Each row comes from the steps of one walk. Every step used is in the known rows, and no mark comes twice. Write the walk behind each row, first mark first.
Known rows:
bevem, gati, sutezon, zinu: [-12.2 -43.9  -3.0   9.4   8.9   1.7  -6.6 -14.5  32.1   0.4 -38.3   1.4
  13.1 -71.4  -4.0   1.4  -7.3   1.0  35.4  -0.1  -4.0   5.3]
kide, vedo, zinu: [-19.2 -12.4 -14.3   5.0   8.3  -3.7  15.7  10.5  14.7  10.9 -37.1   0.9
  20.4  -5.8 -12.6  12.1  -0.2 -13.3  14.4  -1.7  -7.6  10.8]
zinu, keza, sutezon, gati, bevem: [-35.4  22.1 -35.4  -9.6   7.1   8.9  37.9 -14.8   7.1  15.8  -2.6   4.7
   6.9 -20.6  -0.5   1.1 -10.8  12.2 -15.6  21.3  -3.9  -0.2]
vedo, kide: [-14.4 -11.2 -11.7  -3.8   6.1 -14.2  13.3  16.5   1.6   7.4   2.2   0.7
 -17.5  -8.3   0.3  13.8 -29.0   6.7 -18.6  -1.7  -3.9   5.9]
gati, sutezon: [  4.0 -32.6 -10.1  -6.0   8.5   2.1  33.8 -13.8  18.0  -0.8  -3.4   3.1
  20.6 -15.0  -0.8   3.4  -5.1   9.6  66.0   8.1  -6.2   2.6]
vedo, kide, sutezon: [-14.9 -65.5 -13.9  -3.7   8.4  -8.8  29.2  27.7  -1.9   3.3   4.2  -0.4
 -15.9 -16.4 -11.6  19.9 -30.1   7.4  25.7  13.1  -6.5   9.0]
keza, sutezon, kide, vedo, zinu: [-25.4 -20.1 -19.8   6.4   8.7  -5.3  11.6  15.2  -0.9  10.1 -28.0  -0.2
  16.9 -21.0 -10.6   8.5  -7.6  -6.4   3.9   8.0  -8.5   8.1]
kide, sutezon, zinu, keza: [-15.7 -49.0   9.7  14.4   3.9   1.5  19.6  -8.4  25.5   7.7 -43.5  -0.8
  13.3 -72.0  -7.1   7.5 -19.4  15.2  -0.8  26.5   9.0  18.1]
gati, bevem: [-44.6  14.8 -33.8 -11.8   8.2   2.1  32.1 -13.6   4.1  14.1  -3.5   8.5
 -15.8 -21.0  -1.5   3.5  -5.5  13.5   2.7   1.9  -6.4  15.5]
bevem, gati: [ -9.2   3.3 -31.1  -8.3   8.3   1.8 -47.9 -12.4   8.2   7.1  -3.7   2.7
 -13.1 -19.4   1.4   1.8  -6.9   7.2   7.5  -2.3  -8.8  17.7]
sutezon, keza: [  2.3  -9.1   2.1   3.4  10.0   1.6   8.9 -15.4  12.3   4.1  32.5   4.0
  11.2  -9.8  -1.3  -0.7   3.0  19.9 -28.0  -1.3  28.1  13.1]
vedo, zinu, keza, sutezon: [-10.7   2.0  -2.7   6.5   7.1   2.9   8.3 -15.5   6.8  13.1 -26.4   1.8
  16.9 -18.1   1.8   1.3  -7.8  15.0 -22.3  53.3   4.7   2.2]
bevem, gati, sutezon, kide, vedo: [-15.1 -28.2 -30.5  -4.4   4.3   5.2  -0.8  23.7  -7.5   4.6  18.6  -0.6
  10.5 -43.5 -11.6   3.1 -12.1   1.1  75.2  -3.3 -17.6  13.2]
zinu, keza, sutezon, gati: [ 12.5   6.9 -12.2  -0.6   6.6   9.3  20.4 -16.5  14.4   9.1  -3.2  -1.2
  38.0 -15.0   1.5  -6.1 -16.2   8.5 -23.1  30.1  -3.4  -8.3]
zinu, vedo, kide, sutezon: [-18.1 -65.4 -11.1  -1.9   8.9 -12.4  28.1  35.0  -0.2   5.3  -1.1  -0.3
 -17.0 -24.6  -8.8  20.9 -34.9  27.9  25.9  13.3 -15.5  -1.6]
zinu, bevem, gati, sutezon: [ 10.1 -25.2 -31.3  -9.6   7.2   6.2  -1.9 -13.8  15.5   2.0 -11.2   2.8
   7.8 -28.3   0.2   8.8  -3.2  11.1  65.6   2.7  -0.8   9.6]
keza, sutezon: [  0.6   7.8  -8.1  -3.7   9.1   5.4   6.2 -15.2   0.2   8.9   5.8   4.1
   6.9 -14.8   1.4  -9.1  -2.9  12.0  -0.1  37.5  -6.3   0.7]
bevem, gati, sutezon, kide, vedo, zinu, keza: [-24.1 -26.3 -16.6   8.8   3.0  -2.6   0.7   4.9  10.3  10.0 -39.6  -2.8
  19.8 -34.6  -6.5  15.2 -15.2   8.5  14.3  20.1   4.5  14.1]
kide, vedo, zinu, sutezon, keza: [-11.5 -31.5   3.6  10.1   7.2   4.5  22.6  -6.2  22.3   9.5   5.0   2.7
  21.1 -16.5  -3.7  16.1   8.8   4.0 -23.1 -18.7  23.8  -7.0]
bevem, gati, sutezon: [ -1.0 -27.3 -25.1  -9.0   7.7   3.5  -9.2 -13.0  15.8   0.1  -3.3   2.7
   9.5 -17.3  -0.1   5.5  -4.6   7.4  69.1   7.2  -7.3   4.3]
vedo, zinu: [-15.4 -15.1 -12.3   4.4  11.4  -9.9  15.9  -9.5  16.2   8.3 -47.5   1.8
  13.8  -3.1  -1.8  10.0  -4.8  -1.6 -22.3  -0.2  -0.1   9.1]

Write each row's walk:
[-20.0 -50.8   9.2  15.0   3.5  -3.5  19.7   2.6  21.4   7.5 -41.1  -0.9
   4.9 -68.7  -6.9  12.3 -27.4  15.8  -8.8  25.2   9.0  15.3]  vedo, kide, sutezon, zinu, keza
[ -5.4  -1.2 -45.8  -5.0   7.0   3.5 -38.4   1.4  -1.9  12.7 -23.4   1.3
  -9.7 -41.7  -2.0  10.0  -4.9   5.2   2.3   1.7   0.2  20.4]  keza, sutezon, kide, vedo, zinu, bevem, gati
[  1.5 -25.6  -8.5   1.0   9.6   4.2  -7.0 -13.9  17.0   0.5  32.6   3.6
  14.6  -9.5  -1.6   4.3   4.8  18.1  17.8   2.3  27.2   4.6]  bevem, gati, sutezon, keza
[  4.2 -26.3 -15.5   3.5   9.2   5.7   0.6  -3.6  17.7   4.1  17.8   3.2
  19.1 -15.6  -6.2  11.7   8.6  11.1  25.5  -1.3  30.3   8.0]  kide, vedo, zinu, bevem, gati, sutezon, keza
[  2.1 -23.4 -32.5  -2.6   7.8   5.1 -32.6  -7.4  15.0   9.0 -31.0   1.6
 -14.8 -65.0  -2.7   8.3  -6.9   7.4  10.9  -5.2   2.8  24.7]  kide, sutezon, zinu, bevem, gati
[-13.4 -21.5  10.4  14.9   3.3   1.0  11.7 -18.6  27.7   8.6 -46.1   0.1
  15.5 -68.9  -0.7   3.0 -15.8  16.1 -19.2  18.6   9.4  18.1]  sutezon, zinu, keza
[ -9.6 -33.2   5.6   9.9   8.9   2.2  22.9 -16.7  23.8   7.3   0.6   2.2
  17.9 -14.7   1.9  15.9   7.4   9.7 -41.1 -18.1  27.6  -7.2]  vedo, zinu, sutezon, keza
[-22.4 -18.5  -9.5  10.3   2.8  -3.1  15.4   3.1   9.4  12.7 -39.8  -2.2
  20.7 -34.7  -6.2  12.4 -16.8   9.6  -7.9  19.1   5.7  17.0]  sutezon, kide, vedo, zinu, keza
[  3.3 -24.1 -14.5   0.9   8.1   3.4  39.0 -15.1  29.8   8.0 -34.4  -2.5
  39.8 -14.0   3.7  13.0 -10.7  -8.9 -27.3 -23.2  -8.3 -20.1]  vedo, zinu, sutezon, gati
[  2.2 -43.4 -18.3  -3.4   9.1  -4.7  36.1  20.2  11.1   4.1  -0.8  -3.7
  17.4 -14.9  -6.0  12.5 -34.9  13.9   2.7   2.2 -14.9 -11.9]  zinu, vedo, kide, sutezon, gati
[-40.3  18.3 -34.7  -5.9   8.8   5.7  37.8 -12.7   9.8  16.5 -17.3   3.9
  10.3 -15.6  -1.4   4.5 -11.0   8.0 -24.3  21.1  -2.8  -1.4]  vedo, zinu, keza, sutezon, gati, bevem
[ -1.4 -48.3  -0.3   3.6  10.7   3.1  19.5  -0.7   9.6   2.1  35.0   3.0
   7.3 -13.2 -10.6   6.4  -2.3  18.8  -0.5   8.2  26.4  14.2]  kide, sutezon, keza
[ 10.7 -39.8 -19.0  -5.1   9.7   3.9  34.7   0.3  15.1   1.8  -0.1  -1.8
  29.3 -12.6  -8.1   2.7 -20.7   0.1  13.3   3.4  -9.5   0.6]  kide, sutezon, gati
[-34.9  16.6 -39.1 -12.2   9.3   5.4  40.8 -13.5   9.8  12.7  -2.4   5.3
   4.0 -16.4  -1.1   2.2 -11.3   7.6 -10.3  -4.2  -7.6   5.1]  sutezon, gati, bevem
[-14.6 -10.5 -21.7  -1.6   4.6   5.7   7.3  22.3 -15.7   8.1  23.1   0.2
   9.8 -42.0 -11.0  -4.9 -11.3   3.0  42.1  11.7 -17.7  11.8]  keza, sutezon, kide, vedo
[-18.1 -29.6 -19.4  -0.2   3.0   6.1  19.6  20.7  -4.7   8.8  10.0  -0.6
   9.2 -50.3  -8.5   6.7 -10.2  -0.1  43.1 -17.4 -18.8   6.8]  zinu, sutezon, kide, vedo
[-25.7 -23.5 -20.2   6.0   8.6  -6.8  13.4  15.3   2.3   9.3 -31.8   0.0
  16.0 -21.5 -10.6  10.6  -9.2  -7.5   5.4  -4.8  -8.1  11.4]  sutezon, kide, vedo, zinu
[-37.6   3.9 -35.7 -11.1   7.3   8.9  48.9 -15.0  15.4  14.1  -9.2   4.5
   5.2 -24.7   1.9   9.0  -8.7   3.6  -9.4 -15.3  -9.7  -7.5]  zinu, sutezon, gati, bevem
[-18.0 -38.0  -5.7   4.3   7.5  -0.7  32.7 -15.6  25.6  11.3 -49.8   1.1
  15.6 -23.8   4.9  22.2  -0.5  -4.0 -15.6 -23.1  -7.1 -14.5]  vedo, zinu, sutezon
[  2.9  -4.3 -31.5  -2.7   6.7   5.6 -38.3 -15.0  16.0  10.5 -31.8   3.1
 -13.6 -62.8   0.9   5.8  -5.6   7.1  -1.5 -10.2   2.9  24.2]  sutezon, zinu, bevem, gati
[ 10.1  -4.8 -26.9  -1.3   6.2   2.3  32.1   0.9  11.6  15.1 -42.4   1.8
  11.7 -33.1  -6.6  15.9   1.1   0.3   7.2  -9.1   7.5  23.9]  kide, vedo, zinu, bevem
[-42.0 -13.8 -39.9 -11.7   8.8   1.3  48.0   7.6   4.9  11.3   2.6   4.4
  -6.4 -17.2  -8.1  12.2 -22.1   6.1   2.4   2.3  -6.9   3.0]  vedo, kide, sutezon, gati, bevem
[  5.5 -29.4   1.6   2.8   9.7   3.9  23.5 -15.2  17.5  -0.6  33.0   3.9
  23.0  -8.7  -2.2   2.5   4.1  19.7  15.8   3.3  27.8   4.6]  gati, sutezon, keza
